What can hang from each mark
q_765: q_56 q_926
q_693: q_32 q_765 q_767
q_763: q_653 q_767
q_653: q_56
q_32: q_56
q_926: q_56 q_767
q_271: q_693
q_56: q_32 q_271 q_765 q_767

Every row comes from one small tree of marks. Brackets hold a mark, then the marks that hang from it, in the order of their numbers. Every link used is in the known rows. Which tree was each row made from?
Known rows
[q_653 [q_56 q_32 q_765]]: [.21,-.11,.07,.12,-.05,.10,-.09,-.07,-.07,.47,.07,-.31,-.23,.13,.26,.10,.03,.34,.22,.09,-.05,-.03,.01,-.03,.09]
[q_693 [q_765 [q_56 q_767] q_926]]: [-.13,-.01,.08,.01,-.03,.27,.25,.10,-.09,-.22,.11,.00,-.13,-.06,-.03,.18,.22,-.33,-.20,-.14,.05,-.22,.23,-.24,.15]
[q_653 [q_56 [q_271 q_693] q_765]]: [-.17,.15,-.12,.03,-.20,-.17,.22,.24,-.08,-.04,.15,-.03,-.17,.25,.39,.09,.03,.39,.55,.20,.14,-.02,-.28,.15,.30]
[q_765 [q_926 [q_56 q_271] q_767]]: [-.01,.29,-.14,-.04,.02,-.04,-.14,-.01,-.15,-.37,-.26,-.24,.19,.05,-.04,-.02,-.11,.49,-.32,-.02,-.17,-.14,-.12,.38,-.30]
[q_56 q_765 q_767]: [.10,-.21,.12,.06,.11,.13,.18,.09,-.02,.28,.04,.15,-.20,-.01,.13,.15,.02,-.07,-.04,.02,-.09,.02,.17,-.33,.09]
[q_32 [q_56 q_271 q_765]]: [-.11,-.09,-.01,-.05,.03,-.20,.25,-.03,-.01,.19,-.07,.31,-.03,.01,.22,.10,-.24,-.02,-.01,.15,.03,.15,-.12,-.18,.06]
[q_32 q_56]: [-.17,-.17,.12,-.03,.00,.00,-.02,-.43,.02,.18,.12,-.05,.15,-.12,-.02,.03,-.25,-.48,-.11,-.02,-.14,.21,.00,-.09,-.13]
[q_56 q_32]: [.14,-.13,.10,-.04,.04,.19,-.19,-.17,.16,.32,-.04,-.28,.09,-.08,-.26,-.07,.00,.02,-.13,-.09,-.07,-.06,.19,-.02,-.17]
[q_693 q_765]: [-.12,.18,.14,.10,.03,.11,.36,-.39,.04,-.07,.33,-.21,-.06,-.23,-.07,.17,-.12,-.08,-.14,-.14,.02,-.14,.12,-.06,.04]
[q_653 q_56]: [-.13,.01,.08,.09,-.24,-.02,-.13,-.43,-.04,.18,.20,-.46,-.04,.00,.11,.18,-.15,-.05,.16,-.01,-.11,-.06,-.02,.15,.06]
[q_763 q_653 q_767]: [.10,.16,.07,-.02,-.07,-.13,-.06,-.33,-.20,.27,.07,-.08,.01,.02,-.07,-.05,-.41,-.54,-.03,-.14,.14,.16,.04,.12,.03]
[q_763 [q_653 q_56] q_767]: [.02,.17,.03,.07,-.25,-.22,-.20,-.46,-.25,.30,.13,-.32,-.13,.10,.19,.06,-.36,-.40,.31,-.05,.13,.13,-.09,.23,.19]
[q_271 q_693]: [-.15,.06,.04,-.04,-.04,.13,.08,-.03,-.01,-.09,.27,-.16,.15,.08,-.11,-.08,-.04,-.22,.11,-.04,-.03,.08,-.04,.13,-.03]
[q_765 q_926]: [-.30,.00,.08,-.02,-.11,.31,-.21,-.19,-.02,.02,.18,-.31,.19,.02,.04,.09,-.26,-.27,-.40,-.23,-.04,-.09,.10,.19,-.24]
[q_926 q_56 q_767]: [.35,.20,.01,.02,.13,-.08,.03,-.28,-.24,-.13,-.06,-.30,.11,-.02,-.19,-.03,-.09,.29,-.19,.05,-.38,.07,-.05,.22,-.21]
[q_271 [q_693 [q_32 q_56] q_765 q_767]]: [-.15,.11,.09,.17,.00,-.28,.38,-.32,.21,-.35,.36,.39,.10,-.25,-.04,-.11,-.14,-.26,.12,-.07,.05,.23,-.07,-.04,.03]
[q_765 [q_56 q_32 [q_271 q_693]] q_926]: [-.03,.01,-.16,-.25,-.17,.14,-.11,.59,-.02,-.19,-.20,-.03,.18,.29,-.22,-.23,.33,.07,.08,.01,.19,-.15,-.03,.18,-.02]
[q_765 [q_56 q_32] [q_926 q_767]]: [.29,-.07,-.08,-.13,.21,.26,-.36,.26,-.27,-.12,-.05,-.07,.12,.06,-.27,-.13,.34,-.05,-.32,.07,-.19,-.08,.04,.19,-.26]
[q_763 [q_653 [q_56 q_32]]]: [.27,-.03,.09,.10,-.15,.00,-.36,-.34,.03,.40,.01,-.59,.08,.10,.08,-.03,-.01,-.22,.23,.08,.11,-.06,.09,.21,.08]
[q_271 [q_693 q_765]]: [-.23,.25,.07,.06,.06,.16,.46,-.12,.03,-.29,.47,-.16,-.01,-.09,-.06,.01,.02,-.10,.14,-.08,.11,-.03,-.01,.02,.10]
[q_926 [q_56 q_32 [q_271 q_693]] q_767]: [.35,.24,-.20,-.10,.17,-.11,-.03,.26,.01,-.29,-.33,-.15,.15,.08,-.35,-.33,.30,.75,.24,.18,-.13,.00,-.16,.25,-.15]
[q_693 [q_32 q_56]]: [.16,-.26,.14,-.05,-.08,-.08,-.29,-.39,.08,.10,.09,.08,.22,-.06,-.08,-.05,-.29,-.45,-.30,-.10,-.19,.31,-.06,-.06,-.11]
[q_763 q_767]: [-.10,.08,.04,-.09,-.05,-.04,-.05,-.30,-.14,.21,.10,-.01,-.13,-.08,-.16,.01,-.34,-.19,-.06,-.21,-.06,.15,.01,-.02,-.07]
[q_693 q_32 [q_765 q_56 q_926] q_767]: [.08,.20,.08,.09,-.21,-.16,.25,-.08,-.03,-.35,.20,.22,.03,-.10,-.10,.09,-.11,-.15,-.37,-.22,.07,-.19,.13,.13,.03]
[q_32 [q_56 q_271 q_765 q_767]]: [-.12,-.28,.00,-.01,.10,-.14,.18,.12,.10,.24,-.22,.46,-.15,-.06,.21,.11,.00,-.08,.10,.15,.01,.13,.00,-.46,.14]
[q_271 [q_693 q_32 [q_765 q_56 q_926]]]: [.11,.14,.02,-.06,-.18,.18,.13,.28,-.17,-.56,.37,.03,.10,.20,-.07,-.06,.10,-.26,-.18,-.21,.11,-.01,-.09,.15,.14]

Write each row's tree
[.24,-.15,-.07,-.06,-.02,-.11,.06,.57,.13,-.12,-.10,.50,-.08,.16,.05,-.08,.17,.20,.14,.03,.08,.10,-.11,-.19,.24] -> [q_56 [q_271 [q_693 q_32]] q_765 q_767]
[-.01,-.18,.04,.03,.03,-.19,.05,-.14,.36,-.16,-.12,.39,-.06,-.32,-.06,.06,.06,-.12,-.07,-.06,.06,.06,-.01,-.41,.16] -> [q_693 [q_32 [q_56 q_271 q_767]] q_765]
[.08,.05,.07,-.03,-.01,.31,.11,.09,-.08,-.06,.10,-.23,-.03,.00,-.14,.02,.20,-.07,-.26,-.15,.10,-.25,.20,-.04,-.01] -> [q_693 [q_765 [q_56 q_32] q_926]]
[-.27,-.26,.00,-.07,.02,-.14,-.04,-.13,.27,.12,-.28,.26,.03,-.20,-.06,.04,.02,-.27,.08,.08,-.02,.09,.05,-.34,.02] -> [q_32 [q_56 q_271 q_767]]
[-.17,-.21,.10,.06,.08,.36,-.03,.21,-.07,.16,.06,.05,-.09,.08,.29,.17,-.05,-.15,-.28,-.12,-.02,-.05,.17,-.20,-.06] -> [q_56 [q_765 q_926] q_767]
[-.04,.17,-.09,.00,-.23,-.44,.09,.08,.29,-.28,-.03,.37,.19,-.05,-.23,-.16,-.12,.16,.11,-.04,.10,-.01,-.09,.24,.00] -> [q_56 [q_271 [q_693 q_32 q_767]]]
[.04,.02,-.16,-.02,.34,.19,-.23,.45,-.08,-.06,-.16,.15,-.02,.03,.09,-.05,.16,.53,-.26,.12,.01,-.15,-.07,.15,-.25] -> [q_56 q_32 q_271 [q_765 [q_926 q_767]]]
[-.70,.46,-.10,.11,-.11,-.07,.49,.05,.23,-.54,.23,.14,.06,-.18,.05,.01,-.08,.19,.10,-.11,.35,-.29,.02,.23,-.04] -> [q_56 [q_271 [q_693 [q_765 q_926] q_767]]]
[.00,.39,.03,.14,.19,.19,.17,-.25,-.24,-.47,.16,-.38,.05,-.10,.04,.09,-.09,.31,-.38,-.12,-.18,-.12,-.02,.24,-.25] -> [q_693 [q_765 [q_926 q_56 q_767]]]
[.06,-.10,.11,.14,-.16,-.07,-.22,-.30,.02,.26,.03,-.37,-.02,.04,.18,.12,.02,-.48,.26,.10,.05,-.04,.13,.01,.25] -> [q_763 [q_653 [q_56 q_767]]]
[.20,.02,-.21,-.19,.15,.06,-.32,.43,-.13,-.23,-.29,.08,.11,.04,-.30,-.13,.39,.24,-.24,.15,-.04,-.20,-.03,.23,-.17] -> [q_765 [q_56 q_32 q_271] [q_926 q_767]]
[-.29,-.17,.11,.05,.05,.24,.00,-.07,-.18,.17,.19,.06,.06,.11,.42,.11,-.36,-.36,-.31,-.06,-.04,.21,-.04,-.08,-.17] -> [q_32 [q_56 [q_765 q_926]]]
[.34,.04,.02,.10,-.05,-.11,-.15,-.10,-.28,.60,.00,-.15,-.32,.22,.33,-.02,-.17,.00,.39,.04,.20,.14,-.05,.04,.22] -> [q_763 [q_653 [q_56 q_32 q_765]] q_767]
[-.04,.03,-.11,-.13,-.01,.03,-.06,.25,.26,.01,-.13,-.08,.14,.05,-.26,-.23,.20,.27,.23,.02,.14,-.08,-.02,.09,-.05] -> [q_56 q_32 [q_271 q_693]]
[-.22,-.22,-.07,-.04,.12,-.09,.28,.38,.08,-.01,-.10,.53,-.09,.07,.22,-.04,.15,-.09,.39,.21,.09,.25,-.13,-.38,.20] -> [q_32 [q_56 [q_271 q_693] q_765 q_767]]
[.28,.29,-.12,-.04,.07,-.27,.08,-.12,-.11,-.24,-.29,-.15,.09,-.04,-.22,-.03,-.05,.55,-.11,.13,-.24,-.07,-.12,.25,-.14] -> [q_926 [q_56 q_271] q_767]
[-.12,.35,-.07,.11,-.13,-.40,.44,.00,.33,-.50,.16,.36,.03,-.21,-.18,-.07,-.05,.27,.16,-.09,.24,-.13,-.06,.13,.11] -> [q_56 [q_271 [q_693 q_32 q_765 q_767]]]
[-.17,-.12,.00,.05,.37,.22,-.12,.03,-.33,-.11,.23,.23,.06,.00,.35,.07,-.13,-.22,-.34,.12,-.19,.25,-.17,.05,-.27] -> [q_32 [q_56 [q_765 [q_926 q_767]]]]
[-.23,-.07,-.05,.04,-.24,-.17,-.16,-.13,.21,.10,-.19,-.16,-.16,-.09,.08,.19,.13,.15,.32,.08,.00,-.18,.01,-.09,.20] -> [q_653 [q_56 q_271 q_767]]
[.06,-.30,.07,.09,-.07,.13,-.38,-.17,.21,.39,-.14,-.38,-.15,-.08,-.03,.04,.29,.08,.28,.02,-.12,-.09,.18,-.20,.06] -> [q_653 [q_56 q_32 q_767]]
[.21,-.24,-.02,-.02,.16,.03,.02,.36,.22,.39,-.37,.25,-.21,-.03,-.03,.00,.26,.40,.09,.09,.07,-.14,.17,-.38,.10] -> [q_56 q_32 q_271 q_765 q_767]
[-.23,.21,-.22,-.04,.25,.15,.04,.57,-.23,-.48,.15,.26,.05,.17,.22,-.06,.12,.30,-.02,.17,.07,.00,-.29,.30,-.10] -> [q_56 [q_271 q_693] [q_765 [q_926 q_767]]]
[.15,-.47,.15,-.01,-.01,-.03,-.34,-.24,.20,.14,-.07,.24,.11,-.14,-.09,-.04,-.06,-.51,-.19,-.10,-.22,.30,.05,-.33,-.03] -> [q_693 [q_32 [q_56 q_767]]]
[.17,.36,-.19,-.08,.08,-.22,.16,.13,-.12,-.48,-.17,-.09,.16,.10,-.22,-.19,.10,.53,.18,.16,-.17,.04,-.25,.33,-.08] -> [q_926 [q_56 [q_271 q_693]] q_767]
[.23,.04,.03,.05,-.15,-.12,-.39,-.34,-.12,.49,-.05,-.38,-.13,.08,.05,-.09,-.14,-.18,.36,-.05,.15,.11,.00,.15,.09] -> [q_763 [q_653 [q_56 q_32]] q_767]
[.33,-.25,-.06,-.20,-.04,-.11,-.05,.36,.17,.20,-.52,.17,-.08,-.01,-.41,-.07,.47,.11,.11,.12,.03,-.20,.21,-.29,.17] -> [q_765 [q_56 q_32 q_271 q_767]]
[-.03,-.36,.13,.07,.18,.05,.16,-.05,-.03,.32,.01,.32,-.14,-.05,.23,.11,-.04,-.34,.01,.09,-.13,.26,.07,-.48,.05] -> [q_32 [q_56 q_765 q_767]]
[-.08,-.24,-.05,-.03,.10,.27,-.18,.49,.18,.25,-.34,.14,-.12,.06,.14,.02,.18,.33,-.14,-.03,.15,-.20,.19,-.25,-.08] -> [q_56 q_32 q_271 [q_765 q_926] q_767]
